Each row was made from one path, in order. Every step used is in the known rows, and no mark comes twice. Write each row's path.
Known rows:
S/L/F/T/Z: [-32.4  -1.5  24.5  -4.3 -29.2 -16.2   3.6 -20.2   6.1  -3.0 -16.4  18.4
  -4.6   1.8 -23.1  22.1  29.2  36.0  -6.4  24.3 -22.9  18.2  19.7 -36.1
  23.3  -8.0  -1.9]
L/F/T/Z/N: [-46.1  11.9  33.4 -15.9 -27.4 -21.0   9.9 -19.8   7.7  -9.8   0.3   8.3
  -7.4   1.5 -16.1 -20.4  35.0  51.2  -3.2  24.0 -15.1  13.3   8.5 -20.7
  33.4 -13.4   8.9]
L/F/T/Z/N/V: [-55.1  13.4  28.3 -25.3 -22.3 -20.6  10.0 -24.4   4.7 -11.3   6.6   8.5
  -9.9  11.7 -14.2  -5.6  30.1  61.0  -5.3  23.3 -24.8  18.0   6.1 -27.4
  32.5  -9.9  11.3]
G/N/V/T/F/L: [-42.2  13.4  21.3 -40.4  -6.8 -12.5   1.9   4.6  -6.7  -6.8  -2.6  12.6
   2.0  24.1   8.4  -3.1  10.9  35.4  -9.5  -2.2 -22.3  18.9 -50.0 -14.5
  21.0  12.8  11.6]
Z/N/V: [-27.6  19.1  -1.1 -24.2  -1.9  -9.2   9.1   1.1  -2.0  -9.2  12.4   3.3
 -16.0  19.6   8.3  -9.4   2.1  24.5  -1.3   2.2   5.8   0.0 -29.3  -2.2
  21.3  10.4   6.5]
Z/N/G: [-16.0   4.8 -11.8 -34.1 -22.9 -18.4  -6.3   2.4   7.9  -4.1   7.5   7.3
 -25.7   0.7  -3.7 -35.3  12.5   4.3   5.0   8.8  32.3  -9.3 -17.7   4.0
  21.3   3.7  -9.3]
T/Z/N: [-35.9  26.4  -0.2 -11.1 -19.2 -13.5  14.0  -2.9   1.8   1.3   1.9  13.1
 -20.5   1.1  -9.4  -4.5  22.2  36.5   6.0 -12.6  14.1  -5.4 -24.0   2.7
  39.2   1.6  13.0]
N/Z/T/F/L/S: [-62.1   0.2   9.0 -40.8 -11.7 -16.0  11.1   7.0  -5.7   2.8  -9.9   9.3
 -33.1  -5.3  -3.9  20.4  27.4  28.8 -10.0  15.3  18.9  14.2 -16.0 -10.8
  49.1  17.9   1.2]
T/F/L: [-31.1   8.1   8.5 -16.1  18.8 -12.7  21.1   8.8  -1.9  10.7 -12.1  14.2
 -10.6  -0.5   1.9   4.9  -5.2   3.9 -11.0   8.6 -24.2   3.6 -17.9  -0.1
  30.8  18.2  -3.4]
Z/T/F: [-27.9   0.3   1.4 -32.4   8.8 -12.7  23.7   3.4   3.7   2.1  -4.2  15.1
 -10.9   9.5  -6.8  -7.0  21.1  34.0  -0.3   9.5   2.9  -3.8 -29.4 -10.6
  19.5   7.0   8.3]
Y/L/F/T: [-29.9  -7.7  50.2  15.4 -18.1 -11.8   1.3   4.2   9.2  -3.3  -8.9  14.0
   1.8   1.2  -8.3  -9.3  36.1  11.6 -12.1  30.8 -33.1   1.7  42.0 -17.2
   6.1  -4.3  -1.7]
V/T/F/L/S: [-45.5   0.0  29.4 -16.2  -2.0  -8.5   0.0   8.2  -5.8   1.1 -18.8  11.5
  30.7  12.0  11.3   8.6  10.1  27.6 -11.6   9.0 -14.5   7.1  -7.4  -5.3
  35.2   8.8   7.7]
Z/N/Y/L/F: [-49.1   4.9  29.6  14.7  -8.7 -13.4  15.0  14.0   7.1   1.5  -1.7   3.8
 -25.9   6.7   4.6  -0.4  34.7  21.9  -3.6  27.9 -12.0  -1.7   6.0  -3.0
  31.3  21.1  -1.7]
N/F: [ -9.1 -10.0  -1.2  -4.6  10.0 -11.1  19.6  -6.7   4.0   2.7  -2.9   5.7
  -5.8  -2.3  -6.3  -0.3   2.6  21.3  -4.5   3.3  -4.2  13.3 -15.3  -5.1
  14.6   4.7  10.7]
V/T: [ -6.0  -3.2  25.2   9.8 -12.2   1.0 -13.7 -12.0  -1.8 -10.7  -7.7   7.7
  38.0  11.5  -0.5  -7.5  10.1  18.5   0.9  -2.4  -5.9   5.5  -3.8  -2.1
  -4.7  -9.5   9.7]
Z/T/F/L/S: [-56.6   5.9  11.6 -32.0   0.2 -13.9  22.6  20.4  -3.2   5.7 -16.2  15.4
 -20.0   6.8   7.1   6.5  16.8  30.5 -10.0  17.4   7.1  -3.2 -15.3 -13.3
  37.7  15.0   7.5]
Z/N: [-16.5  17.0   4.9 -13.5  -8.0  -9.5   9.5   6.5   1.4  -7.4   4.5   3.1
 -13.2   6.8   4.8 -27.2   9.7  12.1   1.3   4.6  17.4  -5.6 -27.0   6.0
  22.8   5.4   3.0]
F/T/Z/N/Y: [-45.0   6.5  36.0  12.9 -39.2 -12.8 -12.1 -13.3  -8.4  -9.9   6.0  13.5
  -9.5   9.9 -18.9   0.7  33.3  39.9   3.8  10.4   6.1  16.7 -15.8  -4.1
  28.9   6.3  22.1]
S/L/F/T/Z/N/Y: [-53.0   1.9  30.9   4.5 -35.5 -19.7   4.4 -16.7   3.1  -5.8 -11.4  15.3
 -19.8   8.4 -20.3  21.6  39.4  47.9  -3.8  33.5 -14.3  23.7   2.9 -30.4
  40.1   7.1   1.6]
S/L/F: [-13.4  -2.8   0.5  -8.4  -2.7  -9.8  13.8  -6.0  10.5   2.3 -16.7   5.5
  -9.8  -0.1  -5.5  19.1  10.4  13.6  -7.1  24.1 -19.1   8.6  17.2 -28.2
  14.9  -0.7 -16.4]
S/L: [ -0.9  -0.4  -2.4   3.2 -10.4  -3.9   0.6   1.8   0.6   1.0 -12.9  12.9
  -8.0   4.0  -4.8  22.1   2.6  -2.2  -1.9   4.8   1.0   2.3  -5.3 -13.4
   8.0   6.9  -7.6]
V/T/F: [-17.6  -3.5  19.7 -17.3   6.1  -6.9   0.9  -8.3  -0.1  -3.5  -7.8  11.6
  39.2  15.4  -2.4  -5.2  14.7  29.9  -0.1   0.4 -18.5   5.4 -21.5  -3.4
  16.8   0.5  10.0]
S/L/F/T/Z/N: [-44.0  11.9  27.6 -12.5 -35.3 -22.8  10.5 -14.7   6.9  -8.0 -12.9  20.5
 -16.4   6.1 -19.7   1.8  37.0  46.2  -5.2  27.5 -10.6  14.7   0.8 -31.8
  41.0  -4.2   0.4]
V/N/Z: [-21.7  -8.0  26.3  18.2 -16.9  -7.0 -18.8 -10.4  -1.6 -17.1  17.2   0.8
  -6.2 -13.6   0.1   5.1  20.1  17.6  -0.3  -4.8  11.3  22.9 -14.2   3.9
  33.3  15.7  -7.6]
V/T/Z/N/F/L/S: [-70.7  16.5  32.9  -5.9 -31.5 -20.0  13.0  -4.6  -3.7  -3.6 -18.8  22.3
   8.4   9.5  -0.1   1.3  27.5  65.6  -6.9  -2.3   8.7  10.5 -22.3  -6.5
  59.4   4.2  29.3]
V/T/Z: [-25.2   6.3  21.5  10.0 -23.9  -2.7  -8.0 -20.2  -0.2  -4.3  -9.8  16.0
  32.3   7.6 -13.2  10.8  21.4  41.1   5.6 -16.4  -6.3   4.6  -4.4  -5.6
  12.5 -12.4  19.1]

Which path is each row?
[-50.2   3.4  11.7 -30.0  -4.9 -17.2  15.8  -4.9  -1.9  -0.3  -9.1  17.4
 -34.3  -6.0 -15.0   8.9  22.0  23.5  -7.7  10.8   5.4  16.5 -28.9  -7.8
  38.2  16.6  -0.1] : N/Z/T/F/L
[-33.0  16.8  18.9 -17.5 -12.6  -7.5  -0.8  -9.0  -4.4 -18.5   5.7   9.4
  13.9  28.3   7.4 -13.7  10.8  39.6  -0.9   0.6   0.8   4.9 -32.2  -4.2
  17.9   2.4  14.5] : Z/N/V/T
[-27.9  -0.9  20.0 -24.6 -32.4 -20.3   4.4  -6.9  -0.4  -6.3   3.6  12.4
 -18.6   3.9 -19.6 -16.8  34.2  46.8  -2.3  -3.5   4.8  27.6 -41.5 -15.5
  23.3  -2.1  27.8] : G/N/F/T/Z
[-30.2  -3.7  18.2   8.9 -16.2  -1.6  -4.0  33.9  -0.1   9.5  -8.2   5.4
  -4.2   1.8  13.5  19.3  26.4  -1.8  -7.7   5.7   7.3 -18.1  33.4  -1.3
  18.2  11.4   0.6] : Y/L/S
[-67.4  14.6  22.7  12.1 -20.0 -17.6  19.6   3.1   8.8   9.5  -3.6  12.6
 -30.3   0.6  -9.6  18.8  44.9  46.8   2.0  10.0 -13.7  -1.0   7.4  -6.1
  47.9  14.8   7.2] : T/Z/N/Y/L/F
[-43.9   9.7  16.1 -21.3   6.8 -14.6  27.2   8.2   0.2   3.6 -15.3  24.1
 -21.2   5.0  -3.5  -4.4  11.2  25.3  -7.7  13.9  -6.8  -0.7 -31.2 -10.3
  27.3  13.6   6.4] : Z/T/F/L
[-43.4   1.2  14.1 -28.6 -48.1 -30.5  -3.3 -18.2  12.4  -5.7 -10.6  24.2
 -25.2   1.2 -27.2  -4.9  36.9  38.6  -2.6  31.0   1.9  10.5   7.1 -33.8
  39.6  -6.1 -10.0] : S/L/F/T/Z/N/G
[-25.6  -2.0   5.1 -15.9 -20.4  -6.8  -0.7 -12.5  -1.6  -8.1   0.5   5.8
 -25.6  -5.5 -16.4   5.2  26.1  21.2   0.9   4.2  25.5  13.3 -13.5  -6.8
  13.1   2.3   2.8] : N/Z/T
[-48.3  11.1  11.3 -51.4 -20.3 -19.4  12.3   9.1  -3.1  -3.9  -3.1  11.3
 -49.6  -1.6  -8.6 -11.1  33.7  27.1  -6.5   5.7  16.2  20.8 -56.6  -9.6
  37.2  17.2   3.4] : G/N/Z/T/F/L
[-43.5   3.2   5.6 -27.9  11.5 -11.2  15.2  22.9  -4.7  13.4 -12.6   4.6
  -8.9   0.6  13.8  16.0   0.8   9.4 -14.2  12.6  -9.5   1.4  -2.2  -3.2
  43.1  20.9  -2.4] : T/F/L/S
[-52.6  -0.6  52.6  20.6 -23.1 -15.4   1.3   7.3   3.2  -7.4   0.0   9.3
 -16.5  11.0  -3.4 -12.1  43.7  26.3  -6.0  38.8 -14.8   8.6   9.5  -7.1
  27.3  15.2   4.0] : Z/N/Y/L/F/T
[-23.6   4.2   3.3 -39.9 -34.3 -10.3  -2.7   2.2  -2.4 -11.3   6.6  -0.2
 -40.8  -1.4  -9.3 -13.6  38.1  24.2   1.7  -1.2  34.6  18.2 -43.0  -9.2
  14.5   3.1   5.0] : G/N/Z/T
[-39.1 -18.9  50.6  37.1 -16.9  -6.7  -7.6   1.6   2.3   0.1  -5.5   6.0
  -4.2   3.3  -8.1  18.2  36.2  14.7  -7.6  37.0 -35.2  13.6  39.5 -14.7
   5.1  12.0   0.3] : N/Y/L/F/T
[-35.9   8.5  12.7  -4.1 -15.5  -2.3  -6.8 -26.0  -4.0  -7.2   0.6  15.1
  25.3  20.0  -8.6  29.8  11.9  50.8   1.6 -17.4 -19.1   9.9  -7.4 -14.7
  10.4  -5.7  21.2] : N/V/T/Z
[-35.8  -3.7   0.8 -39.2  -3.3 -14.3  12.3  -8.5   0.6  -1.1   0.5   9.6
 -24.7  -3.3 -16.5   6.8  30.9  31.1   0.1   8.2  13.4  14.0 -29.8  -7.3
  32.0   9.6   1.8] : N/Z/T/F
[-27.4   1.6  29.3 -11.8 -15.3 -22.3  12.6  -7.1  -1.0 -15.4   3.7  13.0
 -10.4  10.9  -8.7 -39.8  20.1  35.1  -5.9  19.5  10.6  16.9 -37.8  -4.2
  30.1   3.8  20.0] : Z/N/F/T
[-63.2 -13.0  71.5  61.0 -32.8 -14.1 -14.9  -5.7   3.6  -9.7   7.4  18.2
  -1.1  -3.8  -7.2  22.7  52.4  48.8  -3.1  19.0 -30.7  19.9  24.0 -14.0
  37.8  19.5   5.3] : V/N/Y/L/F/T/Z
[-34.6  -0.7  28.7  -6.2 -21.7 -13.5   2.8 -24.4   6.4  -3.8  -2.7   6.7
   2.3  -2.5 -19.9   0.0  28.5  43.1  -4.0  20.9 -27.4  17.5  28.4 -24.6
  17.5 -17.3   6.6] : L/F/T/Z
[-36.5   6.7  18.1 -20.0 -52.1 -23.4 -18.9 -15.6   1.4 -10.2   6.2  22.0
 -16.0   2.4 -25.7 -24.9  32.7  30.8   4.6   7.4  22.4   4.6 -11.4  -6.9
  28.0  -6.8  10.2] : F/T/Z/N/G
[-39.1  19.8  25.0  -0.8 -29.2 -10.9   0.0 -14.4  -0.1 -10.9  -6.3  19.0
  20.8  12.8  -9.4 -10.4  30.0  50.8   5.7 -13.6   7.7   0.9 -25.5   0.1
  31.4  -7.8  22.5] : V/T/Z/N
[-38.8 -11.6  47.9  29.0 -24.5 -20.4  -4.6 -19.7  -0.3 -17.6  10.9  21.8
   6.3  -3.2 -13.1  -3.7  30.2  58.3  -3.7  -0.7  -5.1  28.6 -23.9 -10.3
  42.1   8.3  21.5] : V/N/F/T/Z
[-59.2   0.1  38.9   1.5 -11.5 -19.2   3.4  -2.5  -2.5 -14.0   3.0  20.5
 -24.6  -9.4  -2.1   2.3  28.5  38.2  -7.3   7.8   5.7  21.9 -39.3  -5.0
  56.3  27.4  -2.8] : V/N/Z/T/F/L
[-18.9  -0.8  15.8  -4.5  -5.9   1.7 -11.4 -17.4  -5.1 -12.7   1.6   7.0
  31.6  23.9   2.4  13.9   1.8  30.0  -2.0  -3.8 -18.0  11.2  -6.7 -12.4
  -5.3  -3.1  13.1] : N/V/T
[-37.0  15.9  32.7  -2.4 -39.2 -15.9  -6.5 -11.9  -4.2 -12.4   4.4  18.7
  -5.9   7.7 -18.8 -18.4  30.7  37.6   1.5   4.1  10.0   8.3 -18.1  -5.0
  28.5  -5.7  20.4] : F/T/Z/N
[-69.8  -3.2  36.3  -9.8 -18.8 -17.8  -1.6   8.7  -5.2 -11.6   3.1  11.9
 -22.6  -9.0   9.7  13.2  34.0  43.2  -9.9  10.7  19.4  19.6 -24.3  -7.7
  67.8  29.1  -1.8] : V/N/Z/T/F/L/S
[-69.3  19.9  24.0 -38.3  -5.5 -16.0   8.4  10.4  -8.7  -8.9  -4.3  12.4
   7.7  29.5  19.9   0.4  12.1  47.9 -11.6  11.6  -4.0   4.9 -32.6  -7.3
  52.7  18.0  13.1] : Z/N/V/T/F/L/S
[-27.7  -1.7  23.9  10.9  -1.7  -9.2  15.9  11.9  14.2   6.8 -11.0   8.4
  -8.1  -3.6   0.0   2.6  25.7   7.1  -9.2  18.9 -30.1  -8.4  39.3 -12.0
  11.9   1.5  -8.8] : Y/L/F
[-57.8   3.7  37.8  -9.7 -46.1 -30.0  -0.7  -1.6  16.2  -0.5  -4.4  27.2
 -23.4  -1.7 -22.2 -21.0  54.2  31.3  -3.9  25.6  -8.8  -5.7  28.8 -17.4
  35.3  -3.9  -1.8] : Y/L/F/T/Z/N/G
[-43.6  17.7  -1.5 -16.8 -12.0 -22.7  29.7  -8.0   5.6   2.1  -0.1  16.7
 -24.6   0.0 -14.7  -4.8  23.6  53.3   2.3  -9.8  10.1   5.6 -35.5  -1.2
  51.4   6.1  22.1] : T/Z/N/F
[-54.3   3.0  36.1   0.4 -26.9 -17.2   4.5 -21.4   3.2  -6.6   2.8   3.4
 -12.2   4.3 -17.3  -1.4  38.3  54.4  -1.2  30.6 -18.6  23.5   9.7 -20.0
  34.5  -2.4  10.5] : L/F/T/Z/N/Y
[-51.6  11.6  13.5 -19.3  -6.9 -21.5  25.8  17.2  -2.5  -0.5 -10.2   8.1
 -28.6   2.8  12.7 -15.4   7.0  29.1 -13.8  14.5  17.3   6.5 -25.3  -1.2
  54.3  18.4  11.9] : Z/N/F/L/S
[-44.8  13.0  24.2  -4.0 -21.8 -18.3  14.3 -20.0   2.9  -8.7  -8.4  22.0
  15.8  11.5 -13.8 -11.7  31.0  66.5   2.8 -11.2   4.1   9.8 -37.7  -3.7
  41.5  -4.3  29.7] : V/T/Z/N/F
[-29.4  -2.2  11.4 -27.1  12.2  -6.0   0.4 -13.6  -2.8  -4.7   1.8  11.6
  32.8  27.9   1.1  15.3   5.8  40.9  -3.1  -0.4 -29.5  11.0 -23.0 -12.9
  13.0   5.0  12.1] : N/V/T/F
[-44.2  -6.5  27.0  -7.2  -9.0 -16.9   0.1  -7.8   1.5 -16.6  13.5  13.7
 -15.1  -5.8  -4.9  -0.5  37.1  45.4   0.0   3.4  14.2  19.8 -38.7  -5.2
  48.9  21.6  -1.0] : V/N/Z/T/F
[-10.2   2.9  -2.1 -35.2 -25.8  -7.4 -10.3   2.7  -3.1  -6.2  10.5  -8.9
 -32.2  -5.8  -6.5  -6.3  24.3   6.1   0.7  -6.9  22.0  20.7 -31.9  -1.2
  15.1   5.4  -2.4] : G/N/Z
[-59.0  19.9  36.3   4.6 -25.0 -21.3  17.9 -15.3  -0.9  -7.8 -18.4  30.4
   7.2   8.0 -11.2  -9.0  22.0  59.1  -4.6  -6.7  -4.6  12.5 -36.6  -3.9
  48.6   2.0  27.8] : V/T/Z/N/F/L
